What can hang from each mark:
nuvo: dasol
vedup: dofa
pimaf: fupu
dasol: fino fupu mige vabagol vedup
dofa: vedup
vabagol: dasol
fupu: dasol pimaf
fino: dasol

Every row comes from one small tree of marks. Brackets hold a mark, then the marks that hang from it, in alphabetical order. Every link used is in the known rows. Which tree was each row made from?
Known rows:
(pimaf fupu): [-2.56 -0.13 -1.39  0.57 -0.55 -0.31  0.65 -4.00  3.75 -3.87  1.60  1.29
 -1.27  0.29  0.49 -4.76  1.19  2.63  0.74  2.25 -0.66  1.49  0.03  1.24
 -3.90]
(nuvo (dasol fino fupu mige vabagol)): [ 3.69  1.21  3.89  0.04  1.61 -1.71  2.36  1.77 -1.34  2.99 -1.08  1.65
  1.02  0.20 -0.12  1.10 -2.07 -2.69 -2.91  0.32 -0.60  0.09 -0.92 -0.32
  1.85]
(fino dasol): [-1.11 -2.30 -3.77 -2.42 -0.26  2.78  1.72 -1.07  1.69 -2.55  3.16 -0.85
 -0.86  0.19  0.57 -2.76  0.90  4.03  1.21  1.15 -0.55  0.14 -0.92  2.51
 -2.03]
(dofa vedup): [-3.04 -2.67 -0.32 -1.78  2.25  1.83  3.15 -0.45  3.67 -3.28  1.13  0.11
 -2.50  0.21 -0.29 -4.26  1.09  3.03  1.14  2.65  0.60  1.16 -0.61  2.05
 -2.64]
(nuvo (dasol fino vabagol)): [ 1.58 -0.73  0.64 -0.40  1.70 -0.23  5.68  1.83  0.58 -0.72  1.41  2.02
  0.03  1.19  1.20 -0.61 -0.93 -0.36 -1.08  1.92 -0.31  0.22 -0.81  0.04
 -0.76]
(fupu (dasol vabagol)): [ 0.06 -1.52 -1.89  0.62 -1.96 -0.30  2.50 -0.09  0.69  1.43  1.68  0.22
 -1.42  0.24  2.96 -1.00  1.87  1.57  0.39  1.30 -1.26  0.41  0.72  0.55
 -1.14]
(nuvo (dasol vedup)): [-2.13 -1.04 -0.66 -1.01 -0.04 -0.02  2.56 -0.30  2.21 -3.97  1.36  0.12
 -0.65  1.85  0.09 -1.73  0.93  1.28  2.06  2.01  0.61  1.15 -0.58 -0.94
 -0.70]
(fino (dasol fupu vedup)): [-1.20 -1.97 -0.31 -1.53 -0.57  1.67 -1.46  0.63 -0.83 -1.55  0.32 -1.42
 -0.09  0.54 -1.64 -0.86 -0.12  1.07  0.13 -0.41 -1.63 -0.15 -1.23  0.91
 -0.04]
(fupu pimaf): [-1.93  0.23 -3.16 -0.09  0.97  2.96  1.83  0.17  3.03 -3.04  2.48 -0.01
 -1.43  1.42  1.09 -1.47  1.41  3.05  2.29  2.41  0.85  1.14  0.79  0.44
 -1.85]
(nuvo (dasol fupu (vedup dofa))): [-1.76  0.87  0.87  0.43  0.30  0.98  3.19  1.55  0.27 -2.29 -1.47 -3.01
  0.83  1.95 -1.76 -0.89 -0.21  0.88 -0.11  2.45 -0.30  0.51 -1.84 -2.29
 -0.88]
(fino (dasol vabagol vedup)): [-1.05 -3.40 -1.55 -1.99 -0.22  1.48 -0.68 -1.23 -0.31 -0.09  1.31 -1.29
  0.12 -0.88 -0.56 -0.64 -0.13  0.98  0.45 -1.89 -0.18 -0.73 -1.04  1.51
  0.07]
(dasol fino mige vedup): [-2.03  0.20 -0.05 -0.63  1.96 -1.89 -2.47 -0.81 -0.33 -3.87 -0.57  1.90
 -0.17 -0.71 -0.87 -0.54 -0.59 -0.16  1.42 -2.32  1.80 -0.49 -0.50  0.34
 -0.41]
(vabagol dasol): [-2.38  0.14 -4.17  0.35 -1.62  0.42  2.18  0.02  3.01 -1.55  2.15  0.95
 -0.34 -0.12  0.57 -1.91  2.75  2.57  1.09  2.16  0.44  0.10  1.09 -0.28
 -3.30]
(fupu dasol pimaf): [ 0.17 -0.60 -3.59  0.72 -1.82  2.22  2.48  0.55  1.19 -1.93  2.04 -1.11
 -1.96  1.77  3.84  0.00  1.70  2.47  2.80  2.64 -0.19  0.55  2.12 -0.21
 -1.20]
(vabagol (dasol mige vedup)): [-2.66  0.53 -2.66 -0.02 -1.65 -1.48 -2.88 -2.15  1.27 -1.04 -0.01  0.33
  0.65 -1.55 -0.94  0.10  1.79  0.19  1.91 -1.58  2.42 -0.73  1.26 -1.16
 -0.66]
(nuvo (dasol mige vabagol)): [ 1.18 -0.01  0.29 -1.20  0.30 -0.63  2.27 -1.94  1.76  2.07  1.22  0.53
  0.25 -0.23  0.55 -0.75  0.27  0.27 -0.37  0.80  1.08  1.10 -0.45  0.28
  0.97]
(fino (dasol fupu vabagol)): [ 1.13 -1.72  0.01 -1.24 -0.33  2.15  0.95  0.85 -0.33  2.89  1.13 -0.88
  0.12 -0.39 -0.64 -0.95 -0.25  0.88 -2.22  0.33 -2.54 -0.07 -1.26  1.95
  0.05]
(fino (dasol fupu mige)): [ 0.90 -0.50 -0.42 -2.04 -0.41  1.43 -1.63 -1.13 -0.24  0.98  0.70 -1.10
  0.19 -0.81 -0.99 -1.22 -0.27  1.76 -0.71 -0.42 -0.78 -0.02 -1.07  2.08
  0.57]
(nuvo (dasol (fupu pimaf) mige)): [ 2.16  2.11  1.18 -0.26  0.29  1.58  1.43  0.65  1.08  0.73  0.11 -0.83
  0.14  1.84  0.18  1.30 -0.42 -0.42  0.27  2.50  0.61  1.28  0.55 -0.96
  1.83]
(fupu (dasol vedup)): [-2.24 -1.75 -2.12  0.30 -2.27 -0.83  0.13 -0.39  0.33 -3.17  0.89 -0.49
 -1.67  1.09  1.90 -1.05  1.94  1.71  2.80  0.64 -0.39  0.17  0.75 -0.36
 -1.20]
(nuvo (dasol fupu)): [ 0.01  0.52  0.89 -0.29 -0.15  0.41  4.17  1.70  2.04 -1.05  1.25  0.63
 -0.59  2.38 -0.12 -2.10  0.80  1.20 -0.65  4.09 -1.67  1.57 -0.71 -0.60
 -0.78]

Write each row's tree:
[ 1.44 -0.13 -1.28  0.26 -0.59 -1.66  0.93 -0.35 -0.97 -1.68  0.29  1.27
 -0.93 -0.10  3.02 -0.10  0.22  0.73  1.21 -0.14  0.24 -0.62  0.67  0.74
 -0.93]  (fupu (dasol fino mige))
[-0.38  1.55  0.91  1.11 -0.43 -2.57 -2.83  1.57 -2.01 -0.11 -2.44  1.59
  1.43 -0.97 -1.73  1.98 -0.39 -2.74 -0.76 -2.09  0.63 -1.56  0.65 -1.70
  0.24]  (vabagol (dasol fino fupu mige vedup))
[-2.04  0.32  1.81  0.61  1.92 -1.10 -0.57  2.97 -0.85 -3.53 -0.94  2.00
 -0.41  1.09 -1.61 -0.69 -0.52 -0.88 -0.32 -0.19 -1.24 -0.19 -0.90 -0.44
 -0.98]  (dasol fino fupu vedup)
[ 1.38  1.42  2.76  0.53  2.25 -1.53 -0.71  1.37 -1.32  2.51 -1.03  2.34
  0.51 -1.27 -1.15  0.26 -1.19 -1.81 -2.83 -1.42 -0.71 -0.21 -0.86  0.67
  0.73]  (dasol fino fupu mige vabagol)
[-0.09  1.35 -0.57  1.37 -0.33 -0.64  2.17  3.68 -0.06 -0.72  0.00  2.19
  0.41  0.40 -0.27 -0.11  0.44 -0.44 -1.56  1.58 -1.39 -0.84  0.52 -0.86
 -2.54]  (vabagol (dasol fino fupu))
[-0.41 -2.05  0.38  1.80 -3.30 -2.55 -1.13 -3.88 -0.20 -0.30 -0.63 -0.46
 -0.74 -0.26  2.01 -0.78  0.48 -1.02  0.57 -0.46 -1.21  0.06  1.01 -0.24
 -1.14]  (pimaf (fupu (dasol vabagol vedup)))
[ 0.07  1.04  0.51  1.17  0.91  2.31  0.97  2.19  1.00  2.21  0.46 -0.04
 -0.33  0.79 -0.41  0.56  0.25 -0.11 -1.12  1.55 -1.05  0.86  0.52 -0.22
  0.41]  (dasol (fupu pimaf) vabagol)
[-1.30 -2.07 -2.15 -2.80 -0.36  0.80 -3.32 -3.18 -0.16 -1.92  0.78 -1.50
  0.23 -1.18 -0.86 -0.68 -0.17  1.68  1.98 -2.43  1.47 -0.66 -0.87  1.73
  0.58]  (fino (dasol mige vedup))
[ 0.14  1.92  1.60  0.17  2.11 -1.24 -0.57  1.27 -0.42 -1.02 -0.71  2.35
 -0.13 -0.21 -0.94 -0.95 -0.78 -0.21 -1.35 -0.24 -0.44  0.03 -0.73  0.72
 -0.48]  (dasol fino fupu mige)
[ 3.80  0.81  2.75  0.84  1.80  1.37  4.80  4.56 -0.89  1.46 -0.25  0.74
  0.55  2.41  0.79  2.73 -2.22 -2.46 -2.15  2.41 -1.15  0.21  0.10 -1.27
  1.24]  (nuvo (dasol fino (fupu pimaf) vabagol))
[ 1.17  1.70 -1.19  1.95 -0.07  1.41  2.19  4.50 -0.54 -0.52 -0.09  1.02
  0.53  1.18  0.54  2.39 -0.19 -1.09 -0.68  1.82 -0.43 -0.96  1.72 -1.43
 -1.44]  (vabagol (dasol fino (fupu pimaf)))
[ 2.04 -0.81  0.73 -1.67 -0.14  1.04 -1.56 -1.01 -1.11  4.44  0.26 -1.12
  0.79 -1.70 -1.16  0.15 -0.75  0.04 -2.34 -1.49 -1.09 -0.32 -1.13  1.94
  1.64]  (fino (dasol fupu mige vabagol))
[ 0.77  2.81 -1.33  1.25 -1.42  1.10 -1.28  0.76  0.75  2.16 -0.14 -0.59
  0.77 -0.30 -0.33  2.10  0.88 -0.52 -0.04  0.74  1.06 -0.27  2.07 -1.49
  0.37]  (vabagol (dasol (fupu pimaf) mige))
[-0.62 -0.63 -0.01  1.10 -3.37 -3.14 -3.66 -5.73  0.08 -2.24 -1.19 -0.77
 -0.69 -0.68  1.75 -0.95  0.59 -0.28  1.99 -1.17  0.36  0.24  1.25 -0.09
 -0.67]  (pimaf (fupu (dasol mige vedup)))
[-0.66  0.60 -2.65  1.07 -1.33  1.52 -0.97 -1.50 -1.34 -1.57 -1.71 -4.95
  0.20  0.14  1.78  2.28  0.11  1.28  3.29 -0.69  2.54 -0.78  1.03 -1.65
  0.05]  (fupu (dasol mige (vedup dofa)) pimaf)
[ 1.38  0.75  1.90  0.09  1.35 -0.24  4.99  3.71  0.21 -2.15  0.37  1.87
 -0.12  2.50  0.21 -0.84 -0.94 -0.17 -1.40  3.27 -1.80  0.76 -0.92 -0.56
 -0.95]  (nuvo (dasol fino fupu))
[-1.28  0.73  2.55  0.35  0.61 -1.81 -3.84 -0.63 -0.50  2.65 -1.53  0.45
  0.43 -1.37 -2.55  0.26  0.10 -1.84 -1.20 -2.42 -0.01  0.23 -0.52 -0.39
  2.02]  (dasol fupu mige vabagol vedup)
[ 2.08  2.82 -0.45  1.47 -0.01  0.37 -0.48  2.62 -1.16  1.05 -1.07  0.87
  1.21 -0.26  0.12  3.30 -0.80 -2.04 -0.62  0.01  0.90 -1.21  1.85 -1.42
  0.18]  (vabagol (dasol fino (fupu pimaf) mige))
[ 0.94 -1.32  1.52 -1.42 -0.38  0.18 -3.97 -1.32 -2.25  3.44 -1.14 -1.50
  1.20 -1.76 -2.24  1.11 -1.31 -1.37 -1.40 -3.44 -0.45 -0.77 -1.22  0.98
  2.73]  (fino (dasol fupu mige vabagol vedup))
[ 1.34 -1.28  0.84  0.64 -0.66 -2.92 -1.66 -0.54 -2.90  0.74 -1.46  0.84
  0.04 -1.08  1.92  2.05 -0.85 -2.32  0.45 -3.10  0.63 -1.39  0.56 -0.20
  1.36]  (fupu (dasol fino mige vabagol vedup))
[ 0.21  0.56  2.03  0.89  2.15 -0.55  1.90  3.31 -0.63  0.92 -0.22  2.55
 -0.09  0.09 -0.66 -0.73 -0.71 -0.91 -2.81  0.52 -2.11  0.04 -0.93  0.53
 -0.92]  (dasol fino fupu vabagol)
[-0.58 -1.54 -1.69 -1.76  0.34  1.95 -1.81 -3.04 -1.76  1.31 -0.82 -4.55
  1.88 -2.54 -1.50  0.42 -1.26  1.17  0.15 -3.37  1.92 -1.52 -2.07  0.94
  0.39]  (fino (dasol mige vabagol (vedup dofa)))
[-2.34 -0.35  1.83  0.73  0.66 -0.72 -1.42  1.24  0.09  1.18 -0.62  0.75
 -0.05  0.04 -2.17 -0.69  0.55 -0.93 -1.18 -0.62 -1.38  0.50 -0.70 -0.61
  0.37]  (dasol fupu vabagol vedup)
[-1.82 -1.03 -1.21 -1.06  0.00  3.04  0.03  0.75 -1.43 -1.77 -0.94 -4.51
  0.97  0.18 -2.14 -0.86 -0.73  2.23 -0.07 -0.18 -0.88 -0.96 -2.36  0.15
 -1.18]  (fino (dasol fupu (vedup dofa)))
[ 2.60  1.98  2.33  1.06  2.51  0.42 -0.90  2.14 -1.42  2.70 -1.11  1.14
  0.59 -0.51 -0.25  2.65 -1.91 -2.50 -1.98 -1.12  0.30 -0.37  0.32  0.05
  1.71]  (dasol fino (fupu pimaf) mige vabagol)
[ 1.11 -0.71 -1.11  0.32 -1.83 -1.34  0.10 -2.19 -0.01  2.91  0.75 -0.09
 -0.73 -1.20  2.49 -0.13  1.34  0.68  0.43 -0.56  0.07  0.20  0.92  0.75
  0.50]  (fupu (dasol mige vabagol))
[ 2.18  0.13 -0.98 -1.57 -0.12  3.58 -1.68 -0.21 -0.57  1.23  0.56 -2.36
  0.24  0.07 -0.37  1.26 -0.92  0.99  0.12 -0.10 -0.10 -0.23  0.00  1.39
  1.56]  (fino (dasol (fupu pimaf) mige))
[ 1.26 -0.72 -0.68  0.87 -1.67 -0.02 -2.59 -1.48 -1.37  2.08 -0.67 -1.86
 -0.24 -0.49  2.29  3.48  0.25 -1.47  2.15 -2.00  1.63 -0.52  2.03 -0.96
  2.55]  (fupu (dasol mige vabagol vedup) pimaf)
[ 2.12  1.07  2.83 -0.24  0.07 -0.93  1.68 -0.10  0.52  3.97 -0.14  0.47
  0.62 -0.03 -0.72  0.01 -0.21 -1.20 -2.16  1.16 -0.48  1.16 -0.73 -0.49
  1.95]  (nuvo (dasol fupu mige vabagol))
[ 0.93  1.44  1.56 -0.62 -0.02 -0.59  1.59 -0.18  1.44  0.54  0.23  0.36
  0.05  1.07 -0.56 -1.13  0.19  0.30 -0.65  2.20 -0.27  1.39 -0.65 -0.35
  0.79]  (nuvo (dasol fupu mige))
[-1.25  0.44 -1.55  0.32 -0.33 -2.33 -2.04 -0.36 -0.76 -2.06 -0.86  1.60
  0.98 -1.36 -0.52  1.30 -0.06 -1.29  1.12 -2.43  2.26 -1.65  0.96 -1.07
 -0.89]  (vabagol (dasol fino mige vedup))
[ 0.59 -1.17  1.23  1.48 -3.21 -3.51 -3.65 -5.88 -0.96  1.26 -1.70 -0.65
 -0.02 -1.61  1.63  0.15  0.06 -1.93  0.53 -2.31  0.18 -0.07  1.18 -0.10
  0.39]  (pimaf (fupu (dasol mige vabagol vedup)))
[-2.31 -0.35  0.14 -0.48  0.92 -1.52 -3.23 -2.71  0.68  0.71 -0.15  0.63
  0.03 -1.76 -1.43 -0.59  0.59 -0.14  0.72 -2.62  1.66  0.21 -0.36  0.25
  0.95]  (dasol mige vabagol vedup)
[-2.52  1.12  1.39 -0.09  0.47 -1.37 -3.94 -0.69  0.25 -0.84 -1.18  0.44
 -0.20 -0.37 -2.42 -0.96  0.68 -0.31  0.35 -1.24  0.22  0.42 -0.39 -0.40
  0.82]  (dasol fupu mige vedup)
[ 0.02  1.25  2.21  0.76  0.97  0.28 -4.04  0.12 -0.89  2.87 -1.69 -0.72
  0.54 -0.62 -1.78  2.51 -0.70 -2.57 -0.35 -2.18  0.81  0.08  0.66 -1.06
  3.01]  (dasol (fupu pimaf) mige vabagol vedup)
[ 1.50  0.56  0.19 -1.28  1.54 -1.02  3.18 -0.41  0.82 -2.50  0.92  1.72
  0.06  0.77  1.02 -0.86 -0.92  0.47  0.44  1.20  1.19  0.27 -0.70  0.22
 -0.50]  (nuvo (dasol fino mige))
[-1.03  0.27  1.43  1.21  0.97  1.27 -1.56  2.02 -0.24  1.42 -0.70 -0.50
 -0.04  0.71 -1.37  1.64 -0.19 -1.57 -0.28 -0.20 -0.49  0.43  0.57 -1.26
  1.51]  (dasol (fupu pimaf) vabagol vedup)
[ 3.78  0.06 -0.53  1.12 -0.11 -0.01  0.72  0.57 -2.14  2.06 -0.19  0.02
 -0.28 -0.28  3.65  3.35 -1.19 -1.45  0.42 -1.03  0.81 -1.00  1.79  0.15
  1.39]  (fupu (dasol fino mige vabagol) pimaf)
